What can hang from each mark
q_953: q_947
q_955: q_947
q_89: q_947
q_521: q_76
q_947: q_76 q_89 q_438 q_727 q_953 q_955
q_727: q_947
q_438: q_325 q_947
q_325: q_438
q_76: q_947

Each row was made from one small tree. Brackets hold a mark, then the marks that hang from it, in the order of their numbers. Every link used is in the known rows. Write each row's tree.
Known rows
{q_89 q_947}: [ -7.7 -10.6  22.1  16.8  35.4  20.6  -5.2 -16.2  28.8  13.6 -12.7 -37.0
 -13.7  -4.7 -22.5  13.5 -23.8 -32.3 -35.7 -21.2   9.8]
{q_325 q_438}: [  6.1 -10.1  11.1  14.8  28.2  33.0   0.0 -18.5  29.2  -1.6 -13.5 -40.9
  -9.7  -1.3  10.4   2.9 -35.0 -46.7 -12.7  -4.3  16.7]
{q_955 {q_947 q_89 q_727}}: [  6.1 -33.6   4.9  22.8  28.2   2.6 -14.7 -12.3 -30.1  22.8 -14.9 -20.8
 -21.3 -17.2   2.2 -27.6 -27.2 -30.7  11.3 -20.9   0.6]
{q_947 q_89 {q_438 q_325} q_727 q_953}: [ -4.7 -48.6 -26.5   8.3   5.6  13.1  22.0   2.6 -20.0   5.5   0.9 -19.7
  -3.9 -30.6  -6.8 -43.3 -71.1 -31.2 -11.6 -22.7 -19.5]
{q_438 q_325 {q_947 q_76 q_89 q_727 q_953}}: [  2.8 -59.0 -44.7   3.4  11.5  19.8  12.8   4.7 -16.9  21.3 -11.4 -33.3
 -11.3 -38.3   5.9 -37.7 -45.4 -19.0 -13.3 -43.4 -19.7]
{q_953 {q_947 q_76 q_89 q_438 q_727 q_955}}: [  1.4 -50.4 -13.3  42.2  23.7 -26.0 -19.3   5.1 -37.1  54.7 -33.6 -28.2
  -9.7 -35.9   5.0 -26.6 -44.5 -15.9  16.8 -41.1  -8.4]
{q_438 q_325 {q_947 q_76 q_89 q_953}}: [ -7.9 -49.3 -28.4  -4.2  17.7  29.3  15.8  -0.7   2.7  22.2  -2.4 -32.4
  -8.0 -19.9   7.7 -15.7 -43.6 -17.3 -24.6 -42.9 -11.8]
{q_89 {q_947 q_438 q_727 q_953 q_955}}: [ -4.2 -42.3  -5.6  49.2  28.8   0.1  11.2   0.2  -6.1  28.8 -21.8 -10.5
 -15.3 -40.1 -50.7  -3.3 -34.0 -29.1 -25.0 -26.9 -21.1]
{q_953 {q_947 q_955}}: [ -2.6 -35.6  -4.1  28.1  42.4  -3.4  -7.6  -8.0  22.5  55.9 -11.3 -25.8
 -28.9  -4.8 -28.2  26.5 -27.2 -14.0 -20.1 -32.7  13.0]
{q_521 {q_76 {q_947 q_89 q_953}}}: [-21.4 -40.2  12.0  13.0  15.9  18.8  -8.1 -13.7  -7.4  29.8   3.6 -37.0
  -2.4   3.2  -2.0 -17.1   1.3 -37.7 -25.1 -21.6   4.5]
{q_955 {q_947 q_89 q_727 q_953}}: [  1.6 -51.1 -10.3  17.4  23.9   4.8   1.1 -15.0 -38.1  21.9  -9.4 -10.9
 -21.0 -27.6 -10.1 -31.9 -20.3 -40.2   4.2 -27.6 -13.3]
{q_521 {q_76 {q_947 q_89 q_438 q_953 q_955}}}: [-24.8 -44.9  16.2  43.8  19.1   5.1  -4.0  -1.5 -15.3  47.3  -2.1 -21.9
  -1.4  -4.6 -15.8  -7.0 -14.2 -22.7 -17.7 -21.2  -4.2]
{q_955 {q_947 q_76 q_89 q_727 q_953}}: [  0.8 -49.8 -19.6  24.9  21.4   6.7  -2.4  -3.3 -49.9  20.8 -20.1 -14.1
 -15.3 -41.2   9.3 -47.9 -13.2 -36.0  12.4 -41.7 -18.1]
{q_521 {q_76 {q_947 {q_438 q_325} q_727 q_953}}}: [ -7.1 -44.7  -6.7  31.6  15.2  29.7   6.9   2.8 -14.3  21.3  10.0 -30.5
  -8.1 -24.7 -13.6 -42.3 -34.8 -15.6 -31.1 -26.5 -16.0]
{q_947 q_89 q_955}: [-11.9 -24.1  -4.4  26.8  25.1   0.0  -1.6   5.1  16.4  31.6 -13.4 -23.6
 -14.2  -0.6 -13.2  13.5 -36.0 -24.9  -9.7 -16.4  13.1]
{q_76 {q_947 q_89 {q_438 q_325} q_955}}: [-14.9 -43.9  19.9  22.3  22.1  13.1   4.0   4.0 -10.0  43.9  -2.2 -14.3
  -1.9  -3.0 -25.0   2.5 -58.7   3.9 -20.5 -19.0   2.5]
{q_89 {q_947 q_76 q_438}}: [ -7.3  -8.7  26.8  42.4  35.2  19.2 -11.1  -3.9   6.7  11.9 -21.7 -36.0
  -0.5 -22.7  -0.3  -9.2 -37.2 -27.5 -22.6 -33.4  -2.2]
{q_953 q_947}: [  1.5 -30.4   6.7  12.8  40.9   7.9 -11.8 -20.8  20.6  37.9  -4.3 -37.0
 -23.0   0.0 -11.0   9.4 -31.2 -28.2 -20.7 -30.6  15.0]
{q_521 q_76}: [ -9.7   2.0   1.2  34.3  27.6  22.5 -12.1   0.4  39.2  10.3   1.9 -49.6
 -18.0   5.6  12.5  -4.4 -16.1 -33.6 -24.0 -17.8  16.2]
{q_727 {q_947 q_76 q_955}}: [ -6.9 -28.5   2.8  50.0  46.6  17.7  -7.7   3.3  19.4  44.0 -23.2 -29.5
 -18.1 -17.9 -22.4  13.2 -13.5 -16.9 -22.9 -40.5  15.5]
{q_438 {q_947 q_727}}: [ 17.9 -31.6  -6.3  43.1  39.1  14.7 -11.8  -7.4  20.5  26.7 -11.7 -37.5
 -27.5 -14.0 -13.5  -2.0 -39.3 -26.0 -17.4 -22.0   5.9]
{q_727 q_947}: [ -2.6 -24.8  23.1  27.5  46.3  27.7  -7.6 -21.6  30.5  27.0  -6.1 -36.9
 -16.9   0.5 -24.9  11.7 -25.0 -36.0 -32.8 -24.1  23.2]
{q_955 {q_947 q_76 {q_438 q_325} q_727}}: [  9.6 -28.3  -6.8  43.0  30.7  24.5  -1.2  10.4 -30.5  14.4  -9.9 -18.0
 -18.7 -42.0  12.5 -46.5 -54.8  -2.5   3.7 -40.6 -17.1]

Which tree is each row?
[-10.1 -42.2 -12.3  17.0  28.0 -13.4 -15.6  -0.4  -8.7  55.7 -26.1 -32.0
 -13.1 -15.3   3.8   1.7 -23.2 -15.2   0.7 -43.6   6.5] : {q_953 {q_947 q_76 q_89 q_955}}
[ -4.5 -46.0 -13.4  18.3  26.3  17.6   0.0  -7.9   0.1  26.7 -12.2 -32.6
  -8.1 -17.3   8.4  -9.9 -26.5 -35.5 -15.2 -39.4  -5.3] : {q_438 {q_947 q_76 q_89 q_953}}
[-20.5 -58.3  -1.8  12.2  24.7  17.1  23.9  -8.4  -3.0  39.0  -0.8 -13.6
  -5.2 -16.0 -38.7   1.9 -52.8 -18.3 -29.7 -29.5  -6.9] : {q_727 {q_947 q_89 {q_438 q_325} q_953 q_955}}
[  3.8 -46.6 -40.0  23.0  17.7   5.7   0.2  19.4  -6.3  39.6 -23.3 -32.9
 -18.1 -31.9   0.2 -15.0 -49.1   4.4  -5.0 -38.2  -9.0] : {q_438 q_325 {q_947 q_76 q_89 q_727 q_955}}
[-14.7 -47.4  14.4  28.9  29.0  18.3   0.1 -16.6 -19.5  25.7 -14.0 -27.5
   6.7 -22.9  -1.9 -24.7 -32.7 -45.3 -14.1 -39.1  -3.6] : {q_727 {q_947 q_76 q_89 q_438 q_953}}
[ -6.3 -36.2  -1.5   2.9  26.1  -2.0 -19.5 -13.1 -10.8  38.8 -19.4 -43.0
  -7.2 -10.9  20.4 -15.7 -27.3 -28.6  -0.9 -41.4   8.7] : {q_953 {q_947 q_76 q_89}}
[-12.9 -35.2  24.3   4.4  26.9  25.8   4.0 -18.7   3.0  22.9   0.5 -34.7
   0.3  -1.4  -9.7  -9.7 -64.4 -22.3 -23.8 -21.9   8.8] : {q_727 {q_947 q_89 {q_438 q_325}}}
[  9.1 -43.1   2.4  52.4  37.5  14.0   3.9 -10.6 -28.1  20.2  -3.6  -3.2
 -23.8 -35.0 -18.3 -29.7 -36.7 -34.0  -3.0 -28.3 -18.8] : {q_955 {q_947 q_438 q_727 q_953}}
[-11.6 -23.6  10.2  44.1  25.7  -2.3  -2.7   4.7   6.1  30.2 -12.2 -18.7
  -7.2  -3.6  -8.9   6.7 -55.1 -24.2  -3.8 -14.6   6.5] : {q_947 q_89 q_438 q_955}
[-18.8 -36.1 -14.2  27.4  24.0  22.7  25.7  13.6   3.2  23.9 -14.0 -14.2
  -6.2 -39.7 -30.2  -2.9 -42.8  -5.0 -37.5 -45.0 -24.7] : {q_89 {q_947 q_76 {q_438 q_325} q_953 q_955}}
[ 11.0 -26.1   5.9  33.4  40.1  24.2  -1.8 -15.2  37.1  32.3 -20.6 -35.1
 -22.2  -2.3  -9.3  35.3 -32.4 -23.3 -15.6  -9.0  12.1] : {q_325 {q_438 {q_947 q_955}}}
[-11.4 -45.8   5.8   3.6  22.3  24.2  19.7 -13.1 -27.1  16.8  10.4  -5.2
 -10.2 -16.2  -4.3 -23.6 -55.1 -20.6 -10.3 -28.7 -18.2] : {q_955 {q_947 q_89 {q_438 q_325} q_953}}
[  3.0 -18.8  -4.4  32.2  27.9  11.9 -13.0   1.3  -1.9  12.4 -32.2 -41.0
 -11.7 -36.9  -6.2 -23.6 -20.0 -30.0 -16.7 -35.4  -3.8] : {q_89 {q_947 q_76 q_727}}
[ 12.2 -38.2   5.0  38.5  36.8  -3.9 -16.4 -15.1  -7.4  35.8 -11.8 -32.3
 -19.0 -22.2  -8.6 -19.2 -52.6 -28.7  -4.8 -28.6   0.3] : {q_953 {q_947 q_438 q_727}}
[ -6.3 -49.2 -45.9  35.8  12.2  -5.9   7.5  19.9 -23.0  28.4 -27.5 -16.9
 -11.9 -42.6  -8.0 -29.0 -23.1 -31.5   2.6 -37.5 -13.8] : {q_947 q_76 q_89 q_727 q_953 q_955}
[  2.0 -50.6   3.6  34.8  24.8   2.8   0.4 -14.4 -48.1  20.9  -8.3  -5.9
 -13.8 -31.0  -5.9 -39.1 -39.4 -39.5   9.9 -25.1 -19.7] : {q_955 {q_947 q_89 q_438 q_727 q_953}}
[ -8.4 -52.7 -14.3  25.2  30.1   5.3   8.6  -6.7  13.9  46.4  -8.3 -17.8
 -19.9  -7.0 -28.1  22.9 -28.8 -25.6 -21.6 -26.9  -2.3] : {q_438 {q_947 q_89 q_953 q_955}}
[ -5.3 -40.5 -15.2  57.0  26.6   0.8   7.0  11.7 -18.0  28.2 -31.8 -14.7
  -9.6 -54.4 -31.4 -19.2 -27.1 -24.1 -17.4 -41.6 -26.5] : {q_89 {q_947 q_76 q_438 q_727 q_953 q_955}}
[  2.2 -25.2  -5.2  44.3  16.0   0.4 -13.9   9.3 -26.3  10.4 -24.6 -33.7
   1.0 -31.7  25.0 -48.3 -54.1 -34.8  13.5 -26.5  -4.7] : {q_947 q_76 q_89 q_438 q_727}
[ 15.1 -34.6 -21.8  19.0  30.4  25.9   2.8  -0.5  23.4  21.6  -1.1 -38.2
 -27.2 -17.5 -14.2  -7.1 -56.8  -8.7 -27.0 -25.9   0.1] : {q_438 q_325 {q_947 q_727}}
[  0.5 -59.5 -13.4  47.2  31.6   8.4   5.8   4.5  -9.6  47.3 -12.1  -6.6
 -22.1 -28.5 -54.2  -2.6 -13.9 -20.1 -25.3 -28.1  -4.6] : {q_76 {q_947 q_727 q_953 q_955}}
[-15.3 -33.8  -3.9  24.9  33.5  11.5  15.8  -5.3  22.6  31.1 -14.5 -15.7
 -19.1 -19.1 -52.6  25.7 -12.5 -27.8 -41.4 -28.9  -5.9] : {q_89 {q_947 q_953 q_955}}
